Every row comes from one small tree of marks. The marks that hang from a mark follow it in brackets, in alphabetical order. Every link used is in the known rows. Which tree was each row made from?
Known rows
nubun[rimu[tudup]]: [-15  18  -6  18  12   0   1   1  12  -5  -8  -9  20  22  12   4  13  -8
  -1  -8 -13 -22   3  37]
pone[doribe levobap]: [ -3  -4 -25  24  17 -14  14 -35  43 -14  -3   6  29  -2 -15   5   1  -4
 -27   2   4 -33  17  30]
guzi[pone]: [ -2   7  11   1  -8   5  16 -16  31  -3 -25   8   2   9  14  10   8 -22
 -13  -1  -5 -10  14   7]
guzi[pone[doribe levobap[tudup]] vifu]: [-13 -21  -4  10  -9   1   9 -26  73   4 -26   4  27  19   3   5 -12 -28
 -20   9 -10 -14  31  -5]
guzi[pone[levobap]]: [ -1   0   1   5  -6   3  20 -26  46  -8 -21   5   5  11   6   6   2 -22
 -22   2  -1 -17  18   8]
levobap[tudup[doribe[pone]]]: [ 10  11 -23  11   6  -8  10 -32   8  -2 -20  13  26 -18   1  -1   7  12
  -8   3   4  13  13  12]
rimu[tudup[doribe[pone] levobap]]: [ -6   5 -28  33  20 -37  21  -7  -7  -4   5 -11  17 -16  -5  -4   6  22
 -10 -12   2 -13  14  45]
nubun[rimu[tudup[doribe[pone] levobap]]]: [-15  15 -24  30  13 -14   9  -3   4  -4  -2 -20  29  11   1  -4  10   6
   2  -7  -7 -16   4  44]
levobap[tudup[doribe[pone[guzi]]]]: [  6   5 -24  12   7  -9   8 -29  10  -1 -21  13  32 -19  -1   0   9   8
  -5   4  -2  12  10  12]
guzi[pone[doribe[tudup] levobap] vifu]: [-12 -18   0  10 -10   7  14 -26  72   3 -33   2  24  22   5   9  -8 -24
 -27   9 -16 -20  33  -3]
guzi[pone[doribe levobap] vifu]: [-15 -22   1   9  -7  -3  11 -20  69   1 -23   2  24  20   3   4 -10 -28
 -24   7 -11 -24  31   2]
levobap[tudup[doribe[pone[guzi[vifu]]]]]: [  2  -2 -20  11   5  -9   6 -24  14   3 -23  12  34 -16   1  -2   6   6
  -6   6  -4  12  14   8]
vifu[guzi[pone[doribe levobap[tudup]]]]: [-11  -3   1  14   5   7  12 -24  63  -2 -32  19  13   8   8  15  -7 -41
 -21   7   0 -18  31  -5]
doribe[pone[levobap[tudup]]]: [ 15   2 -16  16  -8   0  10 -47  13  -7 -30  10   8  -6   4  -3   5   9
 -20  -3   1  -1  18  24]
rimu[tudup[doribe[pone[guzi]] levobap]]: [ -9   0 -30  34  21 -38  19  -3  -5  -2   3 -12  23 -17  -7  -5   8  19
  -7 -11  -4 -13  11  45]
tudup[levobap]: [  1   9  -3  17  11 -14  18  -3   5  -4  -3  -6   8 -12  -5  -5   4   6
  -2  -7  16 -14   9  26]
nubun[rimu[tudup[doribe]]]: [-17  17 -15  21  17  -9   6   1   9  -6  -2 -10  30  17   7   2  13  -2
  -2  -5 -11 -21   3  37]
tudup[doribe[pone] levobap]: [  3   7 -29  26  10 -30  27 -17  -8  -4  -3 -10  25 -27 -16 -15   5  26
  -6  -1  15  -2  11  34]
pone[guzi levobap[tudup]]: [ -4 -16 -21  16  13  -4   8 -21  42  -7 -16  10  34  -9  -7   2   6 -12
 -13   3  -9 -12  10  14]
rimu[tudup[doribe]]: [-10   8 -17  20  26 -30  16   0   1  -5   5   2  20  -8   4   5  10  10
 -16  -9  -5 -18  12  34]
doribe[pone[guzi[vifu] levobap] tudup]: [  4 -15 -14  18 -14  13  12 -37  26  -2 -51   7  21  -1   7   4  10   9
 -25   1 -27  -4  25  16]

Write each row's tree
[-23 -26  -9  17  13 -17  -2  -2  38   3 -17   8  46  -5  -5   9   7 -17
  -6   3 -23 -25  15  20] | pone[doribe guzi[vifu]]
[ -2   1 -14  16  -4   6  22 -39  59  -9 -26   3  17  13  -2  14   1 -19
 -27   5  -8 -20  23  11] | guzi[pone[doribe[tudup] levobap]]
[ -8  -4 -28  28  20 -32  16 -12   4  -6  -2   1  24 -10   0   1  10  12
 -19  -8 -13 -16  14  40] | rimu[tudup[doribe[pone[guzi levobap]]]]
[-13  13 -22  26  13  -9   7 -11  11  -8  -6 -12  31  17   4  -1  10   3
  -7  -6 -11 -20   6  42] | nubun[rimu[tudup[doribe[pone[levobap]]]]]
[ -3   8  -4  10  -6   7  16 -31  45  -4 -30   6  15   9   5  19   7 -19
 -17   2 -12 -13  19  10] | guzi[pone[doribe[tudup]]]
[  7   1 -17  24 -10   5  17 -31   3   0 -45  -2  14 -13   1   3  15  17
  -9  -5 -17   2  15  27] | doribe[pone[guzi] tudup[levobap]]
[-16 -32  -5  11  10  -8   7  -2  44  -2 -17   6  34   0  -2  -1   3 -16
 -18   4 -16 -26  16  13] | pone[guzi[vifu] levobap]
[-19 -22 -17  25  10  -9   7  -7  41   4 -25  -2  47  -7 -12  10   6  -8
  -6   4 -24 -21  18  19] | pone[doribe[tudup[levobap]] guzi[vifu]]
[ -6 -17 -32  18  19 -12  13 -21  40  -8 -11   8  44 -15 -13  -1   6  -6
 -14   8  -7 -10  10  15] | pone[guzi levobap[tudup[doribe]]]
[ 16  14 -12  21 -13   9  20 -38   0  -3 -42  -2   3  -9   5   3  11  25
 -14  -6  -4   4  19  25] | doribe[pone tudup[levobap]]
[  3  -8 -12  22 -13   6  14 -24  10   5 -48  -3  17 -10   4   1  10  15
  -9  -3 -20   2  21  20] | doribe[pone[guzi[vifu]] tudup[levobap]]
[-16  17 -11  25  13  -6   5   3  10  -4  -2 -18  20  18   5   0   9  -3
   4 -10  -6 -22   2  40] | nubun[rimu[tudup[levobap]]]
[ -3 -15   1  10  -9  -5   1 -18   5   3 -37  10  17  -7  12  -1  13   0
  -9  -5 -20  -3  15  23] | doribe[pone[guzi[vifu]]]
[ -5   2 -25  26  19 -29  17 -15   2  -7  -1   0  19  -8   2   1   8  16
 -21  -9  -6 -15  16  40] | rimu[tudup[doribe[pone[levobap]]]]
[-17 -34 -30  25  15 -13   1 -24  65  -1 -15   6  54  -4 -17   4  -4 -17
 -15   9 -17 -22  20  14] | pone[doribe guzi[vifu] levobap[tudup]]
[  4 -12 -14  19  -4  -6   9 -34  14  -8 -30   8  16  -9   1  -2  12   3
 -18  -4 -13 -10  13  31] | doribe[pone[guzi levobap]]
[ -2  -2 -21  15  10 -21  15 -18  -2  -5 -16   8  34 -22  -4  -3  16  13
 -12   2  -7  -3  10  27] | tudup[doribe[pone[guzi]]]
[  1  -1 -33  25  15 -10   9 -44  49 -12  -7   8  32  -4 -15   6  -3  -4
 -22   4   5 -19  18  21] | pone[doribe levobap[tudup]]
[ -9  -2  10   8   2  12  13 -17  56  -1 -36  20   6   9  15  12  -6 -39
 -21   6   0 -14  30  -9] | vifu[guzi[pone[levobap[tudup]]]]
